Each row comes from the steps of one walk. Every step used is in the known rows, and no mark comes twice. Write the walk behind each row, first mark first.
(in the rows, 128 means zero)
Known rows:
G > W > N > Q: [155 122 113 131 147  86 188 126 107 143 127 172 167 158 119 118 125 159
 147 156 154 107 138]
C > Q > E > B > G > W > N: [147 114 105 153 199  90 170 209 143 154 184 193 177 127 141 127  95 160
 160 134 126 127 137]
T > W > N > Q: [160 137 123 125 146 119 135 120 111 136 124 174 134 123 140 157 128 163
 141 180 143 113 142]
A > C > Q: [121 105 114 149 144  92 107 176 180 128 147 154 163 123 169 111 114 165
 157 117 114 128 154]
A > C: [109 110 133 159 132 117 131 164 178 130 144 114 138 120 156 121 126 144
 150 114 127 130 154]
R > C > Q > E > B: [111 113 132 139 234 101  90 178 148 112 181 211 175 106 153 124 104 147
 144 153  98 142 152]
B > G > W: [112 122 114 172 115 148 158 165 101 170 129 133 150 132 128 140 127 125
 165 120 125 137 131]
G > W: [120 127 118 131 125 136 184 124  99 153 133 137 162 156 112 126 114 126
 136 121 125 145 123]
W > T > Q > E: [135 135 129 132 200  82 120 156 148 121 152 127 128 135 138 188 122 157
 180 125 165 102 127]
G > B: [122 124 124 118 147 135 176 114 127 128 140 160 158 120 113 124 138 137
 171 143 129 147 142]
B > E > Q > N: [138 122 125 164 158 120 182 208 157 156 143 129 117 103 130 139 115 150
 150 128 109 150 149]
N > Q: [134 127 122 123 162 103 117 124 129 123 130 172 124 128 130 122 133 148
 153 177 128 133 129]
E > B > G > W > T: [116 127 115 161 138 109 169 217 166 156 163 151 154 128 133 123 131 127
 165 139 168 139 122]
B > E: [123 140 124 162 152 140 120 169 133 154 142 123 119  94 137 164 135 126
 141 127 115 126 133]
E > B > G > W > T > Q > C: [134 130 118 183 178 117 177 224 150 155 173 157 157 141 124 165 111 156
 194 135 157 149 135]
R > C: [103 118 138 150 159 128  86 132 121 114 125 155 155 116 145 131 140 128
 131 137 119 120 157]
T > Q: [131 137 113 119 153 150 110 137 120 134 129 135 127 146 126 181 131 159
 167 129 118 133 125]
G > W > N > Q > C: [170 118 125 159 170  80 206 125  96 137 136 173 171 158 109 120 105 164
 147 152 147 114 155]
G > W > T > Q > C > A: [151 142 112 146 198  87 182 156 115 147 159 166 189 168 116 181 115 161
 171 121 155 130 138]
B > E > Q > C: [142 127 130 188 161 113 132 207 149 147 154 139 124  98 124 145 110 153
 166 126 106 153 154]
B > G: [120 124 120 169 118 143 107 170 127 147 125 126 120 108 142 141 138 128
 155 127 128 122 135]
W > T: [134 129 132 135 128  69 122 145 160 116 126 123 134 126 140 125 136 130
 136 126 183  94 128]

Which walk is each row?
[149 112 136 156 138  96 142 169 146 121 143 146 134 131 114 108 102 157
 157 128 120 157 151] => E > Q > C
[118 135 120 147 168 145 169 148 129 150 153 154 150  90 122 156 144 133
 183 143 116 146 146] => G > B > E
[125 135 120 126 206  98 190 183 145 146 181 152 160 160 119 170 107 153
 182 131 158 139 113] => G > W > T > Q > E > B
[150 140 120 177 192 107 130 216 153 153 172 167 144  99 129 157 124 154
 158 132 100 159 156] => B > E > Q > C > A
[155 119 126 160 209  83 144 195 163 130 168 177 123 107 142 132 129 161
 166 178 151 105 145] => W > N > Q > E > B > G
[125 132 119 133 190  94 176 149 117 147 155 135 162 163 121 181 109 151
 183 117 156 121 122] => G > W > T > Q > E
[116 128 114 175 177 110 152 189 116 164 152 132 152 137 135 190 118 148
 208 118 153 117 130] => B > G > W > T > Q > E
[139 131 112 154 209 140 176 206 132 160 180 154 149 145 124 192 113 169
 194 131 132 134 131] => T > Q > E > B > G > W > N
[113 124 133 161 199 136 146 204 158 142 189 143 117  99 135 145 113 126
 158 142 118 151 127] => Q > E > B > G
[142 135 114 160 208 116 177 192 150 149 183 196 173  95 115 153 136 160
 199 148 106 174 168] => G > B > E > Q > C > A
[129  98 111 184 195  82 171 241 190 155 194 172 185 121 167 121  97 175
 182 118 126 125 162] => A > C > Q > E > B > G > W > N
[127 127 134 121 234 102 147 164 156 122 186 189 118 116 126 126 112 146
 159 190 117 157 123] => N > Q > E > B
[125 131 116 156 139 120 109 207 160 154 143 137 118  99 137 143 136 144
 164 131 113 145 136] => B > E > Q
[119 123 127 152 228 113 133 193 154 136 185 185 113 102 135 137 119 146
 181 189 119 154 130] => N > Q > E > B > G
[126 134 123 156 207  96 118 218 177 135 175 139 122 118 145 189 127 155
 197 137 167 117 125] => W > T > Q > E > B > G
[158 134 125 146 223  89 140 135 120 122 159 205 151 127 122 137 119 157
 146 180 116 146 152] => N > Q > C > A
[129 125 113 162 174 124 223 225 157 164 164 148 149 145 128 160 114 153
 181 138 159 147 131] => E > B > G > W > T > Q > N
[116 103 123 149 208  90 136 212 204 126 199 169 157 113 164 116  95 165
 162 127 103 150 150] => A > C > Q > E > B
[140 123 108 158 158 111 175 206 151 156 159 187 152 133 129 119 132 152
 169 171 150 133 134] => E > B > G > W > N > Q
